What can hang from each mark:
nelu: dera kalu koliv
ligo: dera kalu
fogi: kalu ligo
dera: fogi kalu koliv ligo nelu
koliv: nelu
gubim: ligo vozun
kalu: fogi ligo
vozun: gubim

Every row comes from one small tree of marks. The marks that hang from a mark follow it in brackets, in alphabetical order. Every link used is in the known rows. Which tree was each row made from?
Known rows:
fogi[kalu]: [-120 -51 0 336 -60 -408 296 -41 403 -132 244 -134 -101 -246 -164 -14 335 6 70 -66 -195 -272 -209 93 351 149]
koliv[nelu[dera]]: [-235 83 -87 180 -19 -266 295 15 297 -78 333 -126 -97 -187 -111 -10 456 -107 74 130 -64 -278 -139 -3 235 137]
dera[fogi kalu koliv ligo nelu]: [-588 263 -63 239 356 -256 360 -51 833 -364 328 -177 -64 -312 -322 135 802 -140 250 337 -26 1 -97 -17 104 184]
kalu[fogi ligo[dera]]: [-350 58 -96 176 -43 -418 297 -115 611 -160 166 10 53 -367 -285 4 417 -136 236 -35 -110 -468 -341 -240 336 214]
gubim[ligo[dera kalu] vozun]: [-114 17 -153 290 -207 -341 358 -61 315 8 188 73 -89 -574 -80 -144 434 -55 189 -148 -322 -407 -370 180 223 121]
koliv[nelu[dera[fogi] kalu[ligo]]]: [-508 192 -249 95 138 -204 318 12 593 -294 348 -99 -16 -284 -261 73 650 -208 249 360 -1 -357 -51 -174 101 315]
koliv[nelu[kalu[ligo[dera[fogi]]]]]: [-521 170 -257 186 128 -256 303 -68 635 -250 278 -60 54 -346 -329 38 693 -180 297 207 -66 -283 -121 -145 114 271]
ligo[dera]: [-149 59 -62 254 -85 -332 308 -75 298 -23 207 -61 -44 -309 -197 -52 354 -81 144 -158 -166 -287 -322 50 313 79]
vozun[gubim[ligo[dera]]]: [-4 15 -110 199 -359 -341 345 -11 170 27 290 43 -143 -521 67 -186 467 -76 109 -155 -252 -343 -368 169 255 110]
kalu[fogi ligo[dera[koliv nelu]]]: [-607 107 -77 229 257 -424 312 -144 835 -331 230 -65 49 -323 -345 58 631 -239 240 110 -46 -335 -267 -403 338 154]
vozun[gubim[ligo[dera[nelu] kalu[fogi]]]]: [-274 97 -183 320 -124 -383 387 -120 588 -70 231 12 -26 -603 -66 -242 636 -130 273 103 -144 -404 -379 -28 277 252]
gubim[ligo]: [3 -45 -49 203 -398 -337 253 4 105 59 257 -20 -108 -339 -23 -94 338 -34 71 -93 -222 -317 -296 155 262 122]
koliv[nelu]: [-162 9 -21 208 -98 -316 250 -4 250 1 297 -119 -79 -173 -99 -43 400 -34 42 37 -133 -199 -183 32 243 114]
nelu[kalu]: [-132 38 -66 174 -45 -260 309 19 214 -57 277 -103 -82 -238 -123 -55 283 -77 139 9 -144 -329 -218 7 210 170]
kalu[fogi[ligo]]: [-162 -81 -1 253 -71 -355 272 -106 509 -172 208 -69 -27 -292 -227 10 303 -28 105 -46 -121 -447 -273 -126 297 160]
nelu[kalu[fogi ligo]]: [-333 45 -106 93 -3 -354 301 -25 530 -193 241 -35 11 -294 -221 -4 339 -132 234 132 -97 -509 -246 -288 230 306]
gubim[ligo[dera[fogi koliv nelu] kalu]]: [-455 182 -227 416 55 -297 315 -177 683 -210 221 -82 35 -556 -297 -45 815 -231 310 158 -97 -181 -287 48 251 155]
nelu[dera[fogi kalu ligo] koliv]: [-441 324 -183 157 254 -146 393 6 753 -393 311 -139 -109 -382 -305 137 671 -229 299 327 -3 -230 -152 2 86 242]
gubim[ligo[dera]]: [-83 4 -118 264 -349 -346 279 -66 204 7 220 9 -60 -421 -94 -95 438 -82 158 -164 -223 -317 -317 151 266 103]
vozun[gubim]: [12 -1 21 129 -160 -332 345 36 174 44 312 -59 -182 -324 46 -147 283 -35 15 -76 -195 -307 -339 76 303 107]
dera[fogi koliv[nelu]]: [-332 118 -106 212 37 -264 248 -45 498 -164 323 -152 -43 -300 -181 30 601 -176 95 222 -52 -59 -186 -21 237 97]
fogi[kalu ligo[dera]]: [-238 -95 -36 488 95 -397 300 -174 627 -324 196 -103 -44 -315 -329 70 489 12 136 -206 -211 -369 -150 50 320 110]
vozun[gubim[ligo[dera[kalu koliv]]]]: [-182 164 -184 257 -147 -324 366 -38 449 -197 352 -10 -137 -561 21 -97 654 -146 170 -2 -232 -211 -243 116 176 127]
ligo[dera kalu[fogi]]: [-265 123 -153 342 -15 -371 325 -185 600 -75 110 -47 77 -468 -283 -103 413 -128 296 29 -106 -414 -397 -59 363 230]
dera[koliv ligo]: [-278 55 84 179 95 -325 287 -24 417 -186 258 -121 -108 -268 -173 90 481 -95 102 24 -126 -205 -221 -1 278 57]
ligo[dera[kalu koliv nelu]]: [-484 231 -110 350 304 -311 349 -106 680 -290 307 -150 -37 -269 -281 36 662 -165 212 66 -98 -74 -153 -86 205 97]
fogi[ligo]: [-99 -95 51 284 -41 -318 268 -66 324 -118 236 -90 -95 -219 -201 35 317 16 33 -163 -182 -376 -210 9 264 82]

Write each row's tree:
[-426 39 -75 292 147 -403 281 -90 784 -392 260 -129 -25 -359 -331 138 594 -152 151 138 -127 -258 -183 -118 330 194]
dera[fogi[kalu[ligo]] koliv]
[-470 75 -58 432 357 -270 302 -190 813 -337 239 -183 2 -355 -411 80 690 -133 188 165 -55 -234 -178 -89 251 135]
dera[fogi[ligo[kalu]] koliv nelu]
[-521 126 -73 437 400 -301 329 -163 805 -437 302 -155 -37 -271 -370 120 718 -107 197 -5 -117 -173 -63 -121 167 79]
fogi[ligo[dera[kalu koliv nelu]]]
[-415 150 -118 259 233 -243 377 -24 800 -457 266 -166 -120 -382 -322 144 650 -213 240 260 -26 -301 -157 23 240 209]
nelu[dera[fogi[kalu] ligo] koliv]
[-137 28 -217 333 -278 -370 368 -72 518 -173 286 2 -108 -636 -57 -132 648 -90 180 5 -228 -279 -299 232 270 203]
vozun[gubim[ligo[dera[fogi[kalu]]]]]
[-123 133 -245 302 -262 -293 374 -107 440 -14 224 31 -51 -703 -82 -200 634 -126 260 49 -193 -339 -401 226 238 224]
vozun[gubim[ligo[dera[fogi] kalu]]]
[-72 -38 -123 177 -307 -334 348 10 201 10 248 84 -138 -500 -12 -118 370 -53 108 -214 -325 -349 -351 148 206 48]
gubim[ligo[dera] vozun]
[-423 175 -117 133 84 -215 320 0 548 -203 310 -119 -72 -301 -228 89 691 -128 186 322 4 -185 -120 59 141 202]
koliv[nelu[dera[fogi ligo]]]
[-494 297 -233 315 291 -206 387 -85 805 -323 294 -145 -32 -356 -368 23 699 -239 301 180 -37 -108 -219 -65 127 182]
ligo[dera[fogi kalu nelu[koliv]]]
[32 12 -71 251 -323 -337 335 -23 201 68 262 -4 -138 -515 75 -214 427 -29 108 -23 -249 -401 -354 201 263 198]
vozun[gubim[ligo[kalu]]]
[-304 38 -154 197 93 -243 333 -62 577 -335 271 -92 -34 -321 -246 41 391 -139 223 140 -45 -570 -147 -209 192 251]
nelu[dera kalu[fogi[ligo]]]
[-430 69 -139 276 336 -150 341 -46 682 -406 320 -180 -76 -258 -353 71 577 -199 210 170 -30 -303 -131 -173 96 173]
dera[fogi[ligo] nelu[kalu koliv]]
[-80 81 -202 192 -355 -294 353 -36 311 -12 289 44 -106 -621 -12 -168 574 -127 173 -25 -197 -288 -390 190 225 154]
vozun[gubim[ligo[dera[fogi]]]]
[-255 231 -155 206 134 -197 362 22 507 -270 327 -146 -134 -267 -182 36 435 -208 180 132 -77 -319 -180 -46 177 175]
nelu[dera[kalu] koliv]
[-341 78 -74 306 147 -331 289 -132 779 -394 276 -115 -22 -331 -265 105 496 -95 166 111 -103 -309 -151 -193 220 178]
dera[kalu[fogi[ligo]] koliv]
[-606 234 -117 225 318 -311 326 -64 855 -372 334 -141 -20 -281 -350 128 734 -177 224 282 -51 -127 -120 -192 160 228]
dera[fogi kalu[ligo] koliv nelu]
[-459 294 -233 141 204 -196 365 -3 781 -398 316 -101 -68 -350 -332 134 603 -268 269 274 -30 -362 -173 -174 134 283]
nelu[dera[fogi kalu[ligo]] koliv]
[-551 161 -142 224 259 -278 345 -85 770 -311 244 -87 -9 -328 -414 69 668 -271 264 90 -40 -290 -283 -240 235 161]
kalu[ligo[dera[fogi nelu[koliv]]]]
[-518 206 -53 202 313 -289 375 -25 848 -359 280 -147 -72 -260 -263 64 618 -158 274 304 -17 -231 -182 -202 130 249]
dera[kalu[fogi] ligo nelu[koliv]]
[-421 60 -62 486 389 -271 334 -188 753 -333 191 -149 -18 -307 -415 31 616 -151 237 -66 -102 -390 -222 -133 243 104]
fogi[ligo[dera[nelu[koliv]] kalu]]
[-164 30 -93 234 -189 -346 367 -15 280 -16 327 2 -146 -448 27 -185 586 -85 118 -79 -207 -274 -310 92 231 106]
vozun[gubim[ligo[dera[nelu]]]]
[-449 120 -118 201 205 -320 302 -72 555 -317 254 -70 0 -332 -294 82 541 -223 243 5 -133 -371 -191 -234 239 151]
nelu[kalu[ligo[dera[koliv]]]]
[-148 88 -194 218 -217 -311 379 9 363 -83 289 69 -135 -509 -41 -88 475 -33 174 -116 -320 -277 -257 181 95 130]
gubim[ligo[dera[kalu]] vozun]
[-278 65 -208 274 -108 -370 349 -115 612 -173 191 63 -17 -682 -116 -108 525 -192 249 40 -242 -415 -407 -48 282 132]
gubim[ligo[dera[koliv] kalu[fogi]] vozun]
[-314 88 -196 222 130 -154 339 -50 536 -325 303 -119 -57 -347 -304 78 500 -146 222 158 -52 -430 -115 -38 132 224]
nelu[dera[fogi[ligo]] kalu]
[-391 156 -97 401 288 -285 351 -125 615 -178 195 -147 -24 -325 -323 -56 556 -201 255 14 -86 -301 -304 -95 292 123]
ligo[dera[nelu[koliv]] kalu]
[-326 89 -74 200 238 -213 343 31 409 -218 325 -181 -117 -174 -193 -27 423 -200 170 107 -71 -284 -189 -161 167 143]
dera[nelu[kalu koliv]]
[-340 47 -192 299 -62 -379 391 -97 612 -93 197 57 -23 -580 -139 -166 545 -107 272 53 -217 -413 -376 -35 226 191]
gubim[ligo[dera[nelu] kalu[fogi]] vozun]
[-216 31 -79 381 61 -268 292 -166 593 -164 172 -102 -2 -399 -358 20 479 -31 184 27 -123 -366 -257 66 247 206]
dera[fogi[ligo[kalu]]]
[-516 213 -200 141 105 -334 312 -33 784 -311 321 -70 4 -257 -228 72 613 -141 236 358 -23 -382 -65 -271 152 352]
koliv[nelu[dera[kalu[fogi ligo]]]]
[-359 115 -93 400 234 -298 313 -156 699 -384 264 -110 -28 -342 -327 123 604 -99 182 -80 -162 -237 -121 -47 198 81]
fogi[ligo[dera[kalu koliv]]]
[-435 -44 -42 516 367 -349 334 -154 827 -489 245 -174 -77 -249 -387 96 630 -114 163 -100 -132 -321 -123 -123 279 83]
fogi[kalu ligo[dera[nelu[koliv]]]]
[-504 320 -149 180 264 -202 371 -36 778 -402 323 -147 -81 -404 -299 170 741 -196 267 350 -10 -145 -107 27 127 208]
nelu[dera[fogi kalu koliv ligo]]
[-348 138 -208 255 61 -260 417 29 560 -248 340 -2 -169 -442 -105 -57 612 -158 206 -9 -250 -233 -221 12 61 98]
gubim[ligo[dera[kalu nelu[koliv]]] vozun]
[-34 -38 -80 230 -268 -332 338 4 220 53 232 42 -138 -497 -7 -140 343 -8 108 -79 -321 -402 -345 187 215 142]
gubim[ligo[kalu] vozun]
[-290 82 -5 245 36 -364 323 -115 612 -102 132 -74 8 -398 -249 -19 444 -54 263 164 -86 -398 -323 -31 296 267]
dera[ligo[kalu[fogi]]]
[-51 67 -144 314 -267 -346 358 -84 296 26 228 30 -88 -597 0 -216 526 -76 197 -87 -249 -404 -383 197 274 180]
vozun[gubim[ligo[dera kalu]]]
